Each row was made from one walk, in order. Every step used is in the known rows, and no mark comes twice. Write each row's walk.
Known rows:
puvus gumi: 0.632 0.287 -1.079 -1.660 0.653 -0.686 2.769 0.586 -0.865 0.303 4.845 -0.626 0.819 -0.815 0.065 -0.853 -0.711 -0.976 0.678 -1.619 -0.020
rutek kurupod: 2.481 1.535 -0.572 -1.565 1.212 -0.163 1.119 1.428 -2.211 1.450 2.586 -2.379 -1.976 -1.496 -0.753 -0.747 -0.563 -1.205 -0.736 -0.621 0.391
tonek gumi gune: 0.354 -0.236 0.947 -2.223 -0.055 -3.464 1.550 1.475 -3.108 3.565 4.049 2.204 -0.001 -2.449 -1.278 -2.348 -1.259 -1.727 3.803 -2.833 2.004
rore gumi: -1.489 -0.812 -0.091 -0.258 0.372 -2.252 1.204 0.177 -3.347 0.634 0.323 -0.680 0.503 1.233 -0.860 -1.271 -1.926 1.067 -0.417 0.660 -1.154
gumi rutek: -3.969 -0.846 -1.002 -2.661 0.632 -1.979 -0.621 -0.464 -2.343 0.714 2.489 -1.272 0.809 -0.649 0.792 -0.963 0.775 1.164 -0.072 -0.211 2.020
gune kurupod: 2.402 1.531 0.343 1.350 1.577 -0.334 0.663 2.602 -3.534 1.635 0.082 -2.218 1.463 -2.764 -3.215 -0.912 -0.468 0.305 0.638 -3.035 0.638
neto gumi rutek kurupod gune: -2.207 -1.252 0.468 -5.121 1.752 -1.225 -0.068 1.781 -3.639 0.754 5.593 -2.543 -0.900 -2.714 1.858 -1.994 0.983 0.892 -0.974 -2.691 0.922
gune kurupod rutek: -1.113 2.579 1.781 1.140 2.091 -1.835 -1.155 2.318 -3.912 1.328 0.516 -0.046 0.576 -1.756 -3.673 -0.985 0.621 2.144 0.433 -3.345 1.497
tonek gumi rutek kurupod: -0.562 0.645 -2.956 -3.962 2.027 -1.672 1.365 1.771 -3.070 3.035 4.594 -1.248 -1.346 -1.351 0.570 -0.443 -0.691 -0.797 0.258 -0.624 1.029
gune kurupod rore gumi: 1.271 -1.289 -0.395 0.819 1.512 -2.218 0.695 3.260 -5.229 0.061 0.888 -0.722 0.120 0.422 -2.159 -1.849 -1.887 1.454 -0.976 -0.315 -2.190
neto gumi gune: 0.161 -0.096 1.863 -4.035 -0.847 -2.671 -0.364 1.635 -3.277 2.920 4.593 -0.045 -0.499 -2.342 1.091 -2.168 -0.989 -0.142 3.570 -2.193 2.679
neto gumi tonek: -4.066 -1.007 -0.091 -3.735 1.465 -1.332 0.249 -0.035 -4.008 2.059 4.233 -0.400 0.394 -1.529 0.868 -0.939 -0.662 1.710 0.702 -1.068 3.505
tonek gumi: -0.174 0.058 -1.336 -0.732 1.630 -2.056 2.533 2.083 -1.703 3.111 3.056 1.483 1.631 -1.763 -2.793 -0.772 -1.858 -1.788 0.122 -2.393 0.400
kurupod rutek gumi: -3.204 1.444 1.171 -1.525 1.776 -1.768 0.550 1.461 -1.591 0.706 4.390 3.297 -0.050 0.455 -1.455 -0.144 -1.808 -0.445 0.397 -2.901 2.770
gune kurupod tonek gumi rutek: -4.333 -0.609 -2.458 -2.599 2.451 -1.368 -0.206 1.196 -4.848 2.096 3.115 1.650 3.057 -1.342 0.055 -0.577 0.281 0.979 2.440 -3.053 2.435
kurupod rore gumi: -0.399 -2.175 -0.250 -0.105 0.814 -2.589 0.616 1.855 -3.903 -0.535 1.699 0.171 -0.317 1.437 -1.187 -1.952 -1.812 0.940 -1.856 0.859 -2.013
tonek gumi gune kurupod: 2.819 1.215 0.639 -0.316 1.093 -2.321 1.459 3.445 -4.831 3.931 2.215 0.228 0.869 -3.772 -2.910 -1.960 -1.210 -0.741 4.210 -4.414 1.548
rore kurupod tonek gumi gune: 0.184 -0.143 1.241 -1.947 0.192 -1.562 0.575 0.520 -5.328 2.922 3.316 3.980 0.314 -2.315 -0.807 -0.979 0.206 -1.004 4.777 -4.028 2.296
bulod gumi: 0.388 -0.935 -2.171 -0.464 2.648 -1.340 2.631 1.252 -0.044 -0.033 4.242 1.592 0.015 -0.233 -1.702 -1.769 -1.577 -1.621 0.640 -0.881 1.168
puvus kurupod: 1.147 1.311 -1.628 -0.512 1.558 -1.715 3.442 -0.225 -1.163 0.554 0.672 -2.528 1.248 -1.757 -0.735 -0.219 -1.825 -0.986 1.684 -1.674 0.051
puvus kurupod rutek gumi gune: -1.370 1.416 1.868 -3.031 0.570 -3.645 1.409 0.677 -2.832 1.574 4.794 2.784 -1.058 -0.911 0.274 -1.442 -1.989 -0.938 5.191 -3.546 3.410

Write each row's walk:
0.511 -0.848 3.051 -0.211 0.755 0.107 0.857 0.345 -3.767 -0.144 1.651 -0.722 -0.263 -3.280 -2.068 -0.547 2.150 0.504 -1.862 -3.966 -0.587
rore kurupod gune
-2.638 0.039 -1.970 -3.938 1.939 0.882 -0.578 -0.504 -4.271 -0.522 4.709 0.450 0.436 0.003 2.924 -0.486 1.256 0.528 2.238 -1.748 2.214
puvus gumi rutek kurupod tonek
-1.502 2.307 1.037 -0.522 2.441 -1.360 0.595 2.842 -2.886 1.297 3.621 2.416 0.404 -0.515 -2.446 -0.022 -1.936 -0.006 1.203 -4.112 2.615
gune kurupod rutek gumi
-2.120 -1.363 -0.087 -3.932 2.263 -1.764 1.122 1.668 -3.490 1.169 5.253 -1.102 -0.554 -2.712 0.316 -2.138 0.808 -0.138 -0.835 -3.114 0.501
tonek gumi rutek kurupod gune
-4.342 -0.849 0.116 -2.636 1.880 -1.005 1.751 -0.760 -3.195 0.866 4.608 2.103 -0.020 -0.284 0.009 -0.639 -1.554 -0.042 1.063 -1.735 4.147
rutek gumi tonek
-1.812 -1.894 -0.513 -3.858 2.781 -1.372 1.196 1.257 -2.670 -0.474 5.918 -1.042 -1.432 -1.924 0.915 -2.640 0.940 -0.058 -0.549 -2.317 0.864
bulod gumi rutek kurupod gune
1.331 -1.341 -0.964 -1.014 1.284 -2.110 0.930 2.491 -4.377 -0.031 2.510 -0.823 -2.067 1.230 -0.573 -1.720 -1.955 0.425 -1.892 1.193 -2.325
rutek kurupod rore gumi
3.625 -0.663 0.418 -0.112 1.539 -2.528 0.618 4.919 -4.870 1.811 3.808 1.065 -0.201 -3.030 -3.036 -2.597 -0.895 -0.799 1.467 -3.401 0.323
tonek gumi gune kurupod rore
-2.100 -1.296 0.810 -3.673 1.672 -1.168 0.131 0.821 -3.373 -0.108 4.378 -2.283 -1.032 -2.466 0.874 -2.285 1.639 0.599 -1.254 -2.434 0.722
gumi rutek kurupod gune
0.924 -1.065 -1.560 -2.676 1.698 -1.424 -0.498 2.728 -3.280 -0.173 4.841 -1.349 -2.411 -0.790 0.290 -1.597 0.329 -0.189 -2.088 0.190 0.176
gumi rutek kurupod rore
3.649 -0.590 1.414 0.189 0.946 -1.927 -0.409 4.096 -4.712 0.581 2.971 -0.113 -0.656 -2.749 -2.510 -2.780 -0.076 -0.127 1.040 -2.809 0.594
gumi gune kurupod rore
-0.389 0.451 1.771 -0.287 1.127 0.293 -1.504 0.738 -6.022 0.407 1.032 1.522 2.164 -2.118 -0.728 -1.814 1.036 0.861 4.638 -4.503 3.060
gumi gune kurupod tonek
-4.148 -0.822 -1.570 -4.952 0.731 -2.063 -1.009 1.041 -2.668 1.975 4.375 -1.673 1.049 -0.988 2.306 -0.511 -0.264 1.625 0.389 -0.549 2.353
neto gumi rutek
-4.054 -2.892 -0.142 -1.449 1.599 -2.571 0.654 -0.378 -5.563 -0.186 2.573 0.813 -0.766 0.925 -0.223 -2.105 -0.855 2.326 -0.683 0.896 0.844
kurupod rore gumi tonek
-2.341 2.168 -0.182 -1.723 2.449 -2.264 2.358 1.033 -1.394 0.630 3.960 2.177 0.269 0.121 -0.877 0.368 -2.766 -0.855 1.909 -3.243 2.200
puvus kurupod rutek gumi
-1.320 2.158 1.449 -0.926 1.542 -0.757 0.784 1.317 -2.792 1.191 3.565 3.289 -1.144 -0.069 -1.973 1.500 -1.009 -0.209 0.188 -3.304 1.953
rore kurupod rutek gumi
-0.836 2.302 2.255 0.661 0.946 -1.110 -0.916 0.350 -3.791 1.154 0.451 1.059 -1.374 -1.186 -3.030 0.993 1.733 1.833 -0.886 -2.316 0.737
rore kurupod rutek
1.976 0.669 1.491 -0.037 0.310 -2.461 0.606 2.275 -5.864 2.367 0.519 -1.145 0.132 -1.864 -1.681 -2.247 -1.250 1.137 3.862 -2.433 0.538
rore gumi gune kurupod
-2.756 -1.786 0.521 -3.713 1.620 -1.825 0.444 0.706 -4.365 -0.104 3.868 -2.208 -1.197 -1.192 1.326 -2.398 0.791 1.354 -1.129 -1.535 -0.308
rore gumi rutek kurupod gune
-5.684 -1.349 -2.323 -3.339 1.943 -1.694 -0.304 0.059 -3.844 1.614 3.713 2.335 2.688 -0.519 0.827 -0.658 0.328 0.604 1.718 -2.090 2.543
kurupod tonek gumi rutek
1.355 -1.016 -2.337 -3.415 1.770 -1.283 0.602 2.840 -2.976 -0.369 6.593 -1.223 -2.396 -0.656 1.174 -1.482 0.109 -0.460 -1.387 -0.015 -0.304
puvus gumi rutek kurupod rore
-4.994 0.695 0.912 -1.789 2.889 -1.595 0.673 0.454 -4.777 1.294 4.078 2.619 -0.158 -0.608 -1.243 -0.562 -0.951 1.641 1.787 -3.144 4.503
gune kurupod rutek gumi tonek
-6.257 -0.011 0.989 -2.546 2.319 -1.900 0.594 -0.677 -3.733 0.764 4.742 3.346 -0.511 0.197 -0.449 -0.613 -0.907 1.241 1.079 -2.162 4.611
kurupod rutek gumi tonek
-0.557 1.400 3.185 -2.362 -0.151 -2.411 0.181 0.887 -4.001 2.023 4.477 3.642 -2.194 -1.139 -0.622 -0.535 -0.582 -0.439 3.841 -3.564 3.258
rore kurupod rutek gumi gune
0.817 -1.078 -1.881 -4.146 1.750 -1.482 -0.747 3.677 -3.527 0.630 6.055 -1.571 -2.265 -1.049 1.218 -1.320 -0.317 0.132 -1.853 -0.019 0.359
neto gumi rutek kurupod rore
-3.782 -0.540 -1.444 -3.223 1.779 0.086 -1.365 -0.721 -5.598 -0.330 2.388 0.424 0.287 1.117 2.445 -0.696 0.616 1.582 1.636 -0.551 1.597
rore gumi rutek kurupod tonek
